What can hang from each mark
T: S Y
Y: T W
V: K W
K: L V
W: V Y
L: K
S: M T
M: J R S

Every row comes from one small tree of marks. The marks that hang from a mark follow it in brackets, in alphabetical order. Every link used is in the known rows. Which tree was each row made from?
Known rows
L[K[V]]: [ 0.08  0.21 -0.26 -0.04  0.28 -0.04 -0.06  0.12 -0.08  0.03  0.10 -0.19
  0.17 -0.32 -0.15 -0.05  0.08  0.06 -0.18  0.17  0.05 -0.15 -0.02 -0.34]
V[W]: [ 0.06  0.14 -0.05  0.09  0.19  0.13 -0.04  0.07 -0.01  0.04  0.01 -0.08
  0.12 -0.18 -0.17 -0.02  0.01  0.09 -0.12  0.04  0.09 -0.27  0.03 -0.20]
L[K[V[W[Y]]]]: [ 0.18  0.30 -0.25 -0.08  0.36 -0.06  0.02  0.25 -0.13  0.08  0.19 -0.09
  0.12 -0.27 -0.32 -0.14  0.15  0.08 -0.12  0.18 -0.11 -0.33 -0.13 -0.32]
Y[T[S] W[V]]: [-0.08  0.06 -0.05 -0.05  0.06  0.32  0.09  0.15  0.50 -0.04  0.05 -0.12
  0.01 -0.21  0.00 -0.08  0.00  0.29 -0.22  0.23  0.00 -0.12 -0.15 -0.25]
V[K W]: [ 0.08  0.16 -0.14 -0.04  0.29  0.12 -0.03  0.12 -0.02  0.12  0.03 -0.16
  0.23 -0.30 -0.14 -0.08  0.07  0.08 -0.10  0.04  0.08 -0.29 -0.05 -0.31]
L[K[V[W[Y[T]]]]]: [ 0.17  0.29 -0.27 -0.12  0.31 -0.02  0.08  0.30  0.01  0.12  0.23 -0.13
  0.06 -0.18 -0.30 -0.16  0.09  0.07 -0.14  0.24 -0.23 -0.36 -0.30 -0.39]
V[K[L] W]: [ 0.05  0.18 -0.31 -0.13  0.36  0.08 -0.06  0.17 -0.09  0.11  0.04 -0.21
  0.31 -0.34 -0.11 -0.07  0.13  0.04 -0.16  0.10  0.05 -0.33 -0.04 -0.44]
Y[T[S] W]: [-0.08  0.00  0.02  0.08 -0.05  0.34  0.04  0.11  0.44 -0.09  0.14 -0.11
 -0.08 -0.02  0.00 -0.07 -0.05  0.24 -0.23  0.20 -0.04 -0.12 -0.19 -0.25]
W[V[K] Y]: [ 0.10  0.13 -0.14 -0.10  0.18  0.26  0.04  0.15  0.10  0.02  0.00 -0.13
  0.19 -0.21 -0.19 -0.08  0.11  0.08 -0.13  0.13  0.04 -0.15 -0.07 -0.13]
M[J R S]: [-0.25  0.25  0.06  0.26 -0.08  0.09 -0.10  0.08  0.18 -0.24 -0.01  0.03
 -0.07 -0.11  0.04  0.11  0.13  0.27 -0.26  0.11  0.09 -0.03  0.18 -0.18]
K[L V]: [ 0.02  0.15 -0.29 -0.03  0.26  0.02 -0.05  0.09 -0.07 -0.02  0.05 -0.18
  0.22 -0.31 -0.11 -0.06  0.09  0.01 -0.22  0.17  0.05 -0.15  0.02 -0.38]
S[T[Y]]: [-0.05  0.05 -0.06 -0.06 -0.03  0.24  0.00  0.06  0.35 -0.07  0.15 -0.24
 -0.17 -0.13 -0.15 -0.03 -0.01  0.13 -0.12  0.19  0.10 -0.03 -0.09 -0.17]
K[L V[W[Y]]]: [ 0.11  0.24 -0.28 -0.07  0.35  0.03  0.01  0.22 -0.12  0.02  0.12 -0.08
  0.17 -0.24 -0.27 -0.16  0.16  0.02 -0.16  0.16 -0.12 -0.32 -0.10 -0.35]
M[R]: [-0.05  0.18 -0.01  0.25 -0.04  0.17 -0.06  0.00  0.08 -0.10  0.01 -0.10
  0.06 -0.03 -0.04  0.08  0.05  0.15 -0.24  0.05  0.12 -0.09  0.12 -0.11]
K[L V[W[Y[T]]]]: [ 0.10  0.22 -0.29 -0.11  0.31  0.06  0.07  0.28  0.01  0.05  0.18 -0.12
  0.10 -0.16 -0.25 -0.18  0.12  0.02 -0.18  0.24 -0.24 -0.36 -0.26 -0.43]
M[R S[T]]: [-0.20  0.29 -0.07  0.16 -0.04  0.12 -0.07  0.04  0.25 -0.15  0.12 -0.16
 -0.08 -0.25  0.00  0.07  0.07  0.23 -0.19  0.19  0.14  0.01  0.05 -0.21]
W[Y[T[S]]]: [ 0.04 -0.04  0.02  0.11 -0.11  0.30  0.04  0.19  0.31 -0.05  0.21 -0.10
 -0.10  0.11 -0.14 -0.10 -0.10  0.07 -0.14  0.18 -0.13 -0.21 -0.30 -0.20]
Y[T[S] W[V[K]]]: [-0.07  0.08 -0.14 -0.19  0.15  0.31  0.10  0.20  0.50  0.03  0.08 -0.19
  0.13 -0.32  0.03 -0.14  0.05  0.29 -0.20  0.22 -0.02 -0.14 -0.22 -0.36]
M[R S]: [-0.18  0.24 -0.01  0.24 -0.02  0.16 -0.09  0.03  0.15 -0.18  0.02 -0.07
  0.02 -0.17  0.00  0.11  0.05  0.23 -0.21  0.08  0.12 -0.04  0.16 -0.17]
V[K]: [ 0.04  0.06 -0.11  0.02  0.13  0.20 -0.06  0.06  0.02  0.02  0.02 -0.19
  0.20 -0.18 -0.08 -0.01  0.04  0.04 -0.15  0.06  0.12 -0.14 -0.02 -0.24]
W[V Y]: [ 0.09  0.11 -0.06  0.03  0.09  0.26  0.03  0.09  0.10 -0.05 -0.03 -0.06
  0.08 -0.09 -0.21 -0.03  0.06  0.09 -0.15  0.13  0.05 -0.13  0.01 -0.03]
K[L V[W]]: [ 0.05  0.25 -0.31 -0.08  0.42 -0.05 -0.05  0.16 -0.11  0.08  0.07 -0.15
  0.25 -0.41 -0.16 -0.12  0.13  0.05 -0.18  0.14  0.00 -0.29 -0.01 -0.46]
S[M T]: [-0.08  0.07 -0.06  0.12  0.09  0.16 -0.01 -0.02  0.15  0.04  0.14 -0.25
 -0.15 -0.18 -0.05  0.09  0.11 -0.01 -0.17  0.18  0.17 -0.12 -0.14 -0.27]
Y[T W]: [-0.04  0.06  0.00  0.10 -0.03  0.34  0.06  0.04  0.30 -0.10  0.02 -0.09
 -0.04  0.04 -0.06  0.01  0.02  0.15 -0.27  0.18  0.00 -0.10 -0.08 -0.13]
M[J R S[T]]: [-0.29  0.28  0.00  0.19 -0.08  0.04 -0.08  0.09  0.27 -0.22  0.09 -0.06
 -0.18 -0.18  0.06  0.08  0.15  0.26 -0.24  0.21  0.12  0.02  0.07 -0.22]

Which tree is each row?
[ 0.10  0.18 -0.28 -0.11  0.28  0.15  0.00  0.24 -0.09  0.07  0.09 -0.14
  0.21 -0.17 -0.22 -0.12  0.16  0.01 -0.15  0.13 -0.07 -0.35 -0.14 -0.34] -> V[K[L] W[Y]]
[ 0.01  0.16 -0.36 -0.21  0.32  0.14 -0.04  0.13  0.04  0.07 -0.06 -0.25
  0.37 -0.41 -0.05 -0.04  0.15  0.05 -0.21  0.16  0.13 -0.19  0.02 -0.36] -> W[V[K[L]]]
[-0.10 -0.05  0.00  0.12  0.03  0.23  0.02  0.09  0.33  0.08  0.20 -0.22
 -0.15 -0.10  0.03  0.02 -0.04  0.05 -0.16  0.15  0.00 -0.24 -0.30 -0.39] -> Y[T[S[M]]]
[-0.25  0.21  0.03  0.23 -0.02  0.05 -0.03  0.03  0.20 -0.09  0.13 -0.14
 -0.27 -0.08  0.06  0.14  0.25  0.13 -0.27  0.17  0.14 -0.07 -0.07 -0.27] -> S[M[J R] T]
[-0.21  0.03  0.03  0.00 -0.02  0.17  0.02  0.09  0.40 -0.06  0.18 -0.18
 -0.41 -0.11 -0.04  0.06  0.17  0.12 -0.17  0.21  0.09 -0.07 -0.17 -0.28] -> S[M[J] T[Y]]
[-0.02  0.16 -0.15 -0.13  0.24  0.28  0.04  0.07  0.23 -0.03 -0.08 -0.13
  0.23 -0.34 -0.06 -0.03  0.17  0.23 -0.22  0.14  0.15 -0.07  0.04 -0.18] -> Y[W[V[K]]]
[-0.07  0.17 -0.33 -0.26  0.25  0.26  0.08  0.17  0.31  0.02 -0.03 -0.23
  0.23 -0.29 -0.01 -0.06  0.19  0.18 -0.29  0.27  0.00 -0.16 -0.11 -0.38] -> Y[T W[V[K[L]]]]
[ 0.13  0.14 -0.11 -0.02  0.22  0.19  0.02  0.19 -0.02  0.06  0.09 -0.07
  0.14 -0.13 -0.25 -0.12  0.09  0.05 -0.09  0.06 -0.05 -0.31 -0.14 -0.21] -> V[K W[Y]]
[ 0.09  0.16 -0.30 -0.15  0.24  0.17  0.06  0.29  0.05  0.11  0.15 -0.18
  0.15 -0.09 -0.22 -0.14  0.12 -0.01 -0.17  0.19 -0.19 -0.39 -0.30 -0.41] -> V[K[L] W[Y[T]]]
[-0.11  0.07 -0.02 -0.07 -0.04  0.33  0.05  0.05  0.49 -0.16  0.13 -0.17
 -0.24 -0.10 -0.11 -0.03  0.08  0.25 -0.19  0.24  0.08  0.04 -0.06 -0.11] -> S[T[Y[W]]]
[-0.08  0.10 -0.03 -0.14  0.08  0.37  0.07  0.07  0.48 -0.13 -0.05 -0.09
 -0.06 -0.21 -0.11 -0.01  0.10  0.32 -0.19  0.17  0.09  0.00  0.08 -0.06] -> T[Y[W[V]]]
[-0.25  0.08  0.02 -0.04 -0.07  0.16 -0.04  0.14  0.47 -0.21  0.13 -0.11
 -0.31 -0.21 -0.05  0.00  0.07  0.26 -0.15  0.24  0.07  0.03 -0.03 -0.24] -> M[J S[T[Y]]]
[-0.22  0.17  0.08  0.31  0.00  0.09 -0.04  0.02  0.12 -0.10  0.04 -0.05
 -0.17 -0.02  0.05  0.17  0.23  0.13 -0.29  0.08  0.11 -0.13  0.04 -0.22] -> S[M[J R]]
[-0.17 -0.03  0.09  0.20  0.02  0.13 -0.05  0.10  0.22 -0.02  0.13 -0.07
 -0.18 -0.12  0.06  0.04  0.09  0.10 -0.19  0.11  0.09 -0.18 -0.14 -0.34] -> T[S[M[J]]]
[-0.05  0.19 -0.33 -0.22  0.30  0.24  0.02  0.12  0.17 -0.03 -0.09 -0.19
  0.30 -0.38 -0.03 -0.03  0.24  0.18 -0.27  0.21  0.11 -0.12  0.05 -0.31] -> Y[W[V[K[L]]]]
[-0.21 -0.03  0.07  0.01  0.01  0.37  0.05  0.09  0.56 -0.09  0.18 -0.14
 -0.32 -0.14  0.01  0.00  0.08  0.28 -0.16  0.16  0.04 -0.09 -0.17 -0.28] -> T[S[M] Y[W]]
[ 0.08  0.08 -0.07  0.00  0.03  0.30  0.10  0.14  0.24 -0.01  0.02 -0.09
  0.02 -0.01 -0.20 -0.04  0.01  0.07 -0.17  0.19 -0.06 -0.18 -0.15 -0.09] -> W[V Y[T]]
[-0.27  0.10  0.09  0.24 -0.08  0.12  0.02  0.15  0.38 -0.04  0.19 -0.11
 -0.26  0.00  0.15  0.06  0.11  0.19 -0.27  0.17 -0.04 -0.20 -0.23 -0.40] -> Y[T[S[M[J R]]]]
[-0.30  0.18  0.05  0.09 -0.07  0.12  0.02  0.09  0.44 -0.12  0.18 -0.18
 -0.43 -0.08  0.03  0.11  0.23  0.23 -0.22  0.20  0.07 -0.04 -0.12 -0.26] -> S[M[J R] T[Y]]
[ 0.12  0.32 -0.29 -0.10  0.43 -0.12 -0.04  0.19 -0.13  0.13  0.12 -0.16
  0.21 -0.44 -0.21 -0.10  0.11  0.11 -0.13  0.15  0.00 -0.30 -0.05 -0.42] -> L[K[V[W]]]
[-0.03  0.14 -0.16 -0.16  0.19  0.31  0.10  0.12  0.37  0.02 -0.03 -0.18
  0.16 -0.25 -0.04 -0.06  0.12  0.22 -0.23  0.20  0.03 -0.11 -0.11 -0.25] -> Y[T W[V[K]]]
[ 0.07  0.15 -0.32 -0.18  0.25  0.21  0.01  0.20  0.03  0.02 -0.01 -0.17
  0.27 -0.25 -0.16 -0.07  0.18  0.02 -0.19  0.19  0.01 -0.20 -0.07 -0.26] -> W[V[K[L]] Y]
[-0.12 -0.03  0.05 -0.02 -0.04  0.38  0.03  0.11  0.54 -0.17  0.15 -0.10
 -0.19 -0.10 -0.05 -0.08 -0.01  0.33 -0.16  0.16  0.03 -0.04 -0.07 -0.17] -> T[S Y[W]]
[-0.26  0.12  0.10  0.29 -0.02  0.09 -0.05  0.10  0.25 -0.09  0.14 -0.07
 -0.21 -0.08  0.12  0.08  0.16  0.20 -0.24  0.10  0.07 -0.16 -0.07 -0.32] -> T[S[M[J R]]]
[-0.16  0.07  0.02  0.15  0.03  0.09 -0.02  0.03  0.16 -0.03  0.11 -0.16
 -0.24 -0.13  0.00  0.10  0.19  0.03 -0.21  0.20  0.15 -0.10 -0.14 -0.29] -> S[M[J] T]
[-0.31  0.27 -0.01  0.01 -0.10  0.29  0.03  0.08  0.61 -0.28  0.15 -0.13
 -0.32 -0.21 -0.01  0.04  0.14  0.44 -0.22  0.25  0.07  0.11  0.04 -0.14] -> M[R S[T[Y[W]]]]
